Each row was made from one small tree. The marks that hang from a mark follow it in brackets, in alphabetical order. Every link used is in the known rows. Write each row's tree.
Known rows
vobe{suma{natim{rina siku}} vule}: [ -5   8  22   7   3   4   7 -12   1  30 -10  26  15  -4  14  11   7   6
  -6  17]
siku{natim{rina} vobe{suma vule}}: [-16  14  17  10  11  19  11  -5 -22   6   0  12  28   7  -2   9 -13  13
   5  24]
suma{natim}: [ -2   0  35  -2   6   7   1 -14   5  16 -10  21  12 -19  15  15  11   1
 -15  13]
vanon{suma{natim{siku}}}: [ -5 -11  17  -1  13  12  -2  -5   8  13  -6  15  13 -29   9   6   2   9
 -14   1]
siku{natim{rina}}: [ -9  -3  27  15  -7  10   8 -12  -8  -4  -1   5  17 -11  11  17  -3  13
  -9  13]
vobe{rina}: [  8  10  28  13  -3  12   8 -18  10  15  -9  12  20  -5   6   7   1  -3
 -19  24]
vanon{suma{natim vobe}}: [-10   1  22  -2  21   6  -3 -10   4  25  -5  20   3 -20   4  13  -7  11
  -2   8]
siku{natim{suma{vobe} vule}}: [-14 -19  30   2   4   7  -1  -4  -4   8  -8   6   7  -3  10  18  -6  21
  -1  10]
siku{vobe{rina vule}}: [ -4  14  16   7   9  18   7 -13  -4  19 -13  16  27   5   3   1  -4  -1
 -13  30]
vanon{suma}: [  0  -8  18   6  13  20   4  -9   9   8  -5  10  26 -16  -3   8  -7   3
 -10   4]
siku{vobe{suma vule}}: [ -6  12  20   0  18  25  10  -9  -4  17 -10  17  30   5  -6   6  -8  -7
   0  24]
rina{vobe{suma}}: [  3   8  29   3  16  16  10  -5  22   9 -15  16  22 -14   3  15  -6 -17
 -10  15]
rina{vobe}: [  0  -4  28   3   9  12   6  -6  22   4 -18  11  19 -21  12  17   0 -15
 -18  11]
suma{natim{rina siku vule} vobe}: [-20 -11  16  -1   0 -10   2 -15  15  22 -19  21 -16 -18  32  19  16  11
  -4   6]
vanon{suma{vobe}}: [ -5  -3  18   3  17  14   3 -12   9  15  -6  10  10 -15  -2  11 -14   5
  -1   8]
natim{rina siku suma vule}: [ -9 -30  15  11  -6   3   8  -7  20   4 -15   3  11  -3  28  11  12  17
 -12  -6]
rina{vobe{suma{natim{siku}} vule}}: [ -4   7  25  -2  15   8   2  -1  14  26 -19  27  16 -16  13  13   2 -10
 -12  19]
natim{suma vule}: [ -4 -23  28   2   3  11   5  -8  14  12 -15  10  23   1  13  13   8   9
 -12   2]
natim{rina siku{vobe}}: [-12  -8   9   7   2  13  11 -10  11  -8  -9  -2   9 -16  20   5   1   3
 -11   5]
vanon{suma{vobe{rina}}}: [  0   9  15  10  14  11   4 -15   8  22  -4  13  11  -8  -3   6 -15   9
  -4  17]
siku{natim{vule} vobe{suma}}: [-18  -1  19  -1  17  23   8   2  -9  -1  -7  13  26  -2  -4  10  -5   4
   3  18]
suma{natim vobe{rina}}: [ -3  19  32   3   6  -4   0 -21   6  32 -10  24  -5 -10  15  13   2   7
 -10  27]

Write each row's tree
[  9  25  27  14   4  14  10 -16   2  36 -10  25  33  13  -5   6  -5  -5
  -9  35] | vobe{rina suma vule}
[-11   5  14   2  18   0  -3 -11   8  36 -12  28   5  -9   6  10   1  15
  -3  16] | vanon{suma{natim{vule} vobe{rina}}}
[-15 -16  17   2  -3  -3   4 -11  15  14 -17  21   3 -18  31  16  23   9
 -14   3] | suma{natim{rina siku vule}}
[  7  28  33   8   8   7   7 -16   7  30  -5  28  19  -2   3   7   2   1
 -11  29] | vobe{rina suma{natim}}
[-13 -23   8   8  -2   0  11  -3  31   2 -26  11   8 -19  30  17  15  -4
 -16   1] | natim{rina{vobe} siku vule}
[-21 -12  10  -2   6   2   5  -6  10   8 -17  17   4 -16  29  11  20  10
 -11   4] | suma{natim{rina siku{vobe} vule}}
[-11  17  23  -5  22  18   5  -7  -8  24 -10  26  24   1   0   7  -1   0
  -2  24] | siku{vobe{suma{natim} vule}}
[-17 -10   5   6   8  13  16  -6  16   1 -16   9  14  -4  16   8   8   1
  -2   6] | natim{rina siku{vobe{suma}} vule}
[-16 -14  15   1   3  -7   3  -3  23  12 -23  22   3 -24  35  19  21   4
 -17   3] | suma{natim{rina{vobe} siku vule}}
[-10   6  24   5   6  -4   3  -9   7  24 -16  26  13 -13  24  20  10   5
 -15  15] | suma{natim{rina{vobe{vule}}}}
[-11   3  19  -2  20   6  -4 -10  -4  36  -8  27   8 -12   3  13  -7  12
  -1  14] | vanon{suma{natim vobe{vule}}}
[-12 -21  11  -4  14  10  -1   0  12  16 -13  21  13 -25  12   9  10   9
 -12  -2] | vanon{suma{natim{siku vule}}}
[ -5   5  32  12   1   6  -2 -11 -15  21  -3   9  13   6   5  10 -16  23
  -5  25] | siku{natim{suma{vobe{rina vule}}}}
[ -7   0  18   8  13   6   3 -11   3  16  -2  18  17 -15   9  12   2  17
  -9   3] | vanon{suma{natim{rina}}}
[-15  -4  23  11   8  15   6  -5 -15 -12   4  -6  20  -1  12   8 -12  28
  -4   8] | siku{natim{rina suma} vobe}
[ -7 -10  13  11  -3   3   9  -7  19   8 -20  11  13 -17  25  14   4  -4
 -17   8] | natim{rina{vobe{vule}} siku}
[  3  21  25   7   3   6   4 -13   2  40 -11  31  19  -1   6   4   3   2
 -13  30] | vobe{rina suma{natim{siku}} vule}
[ -1  11  22   4   5   4   7 -10  15  30 -16  28  13  -6  11   7  12   1
 -13  22] | vobe{rina suma{natim{siku vule}}}
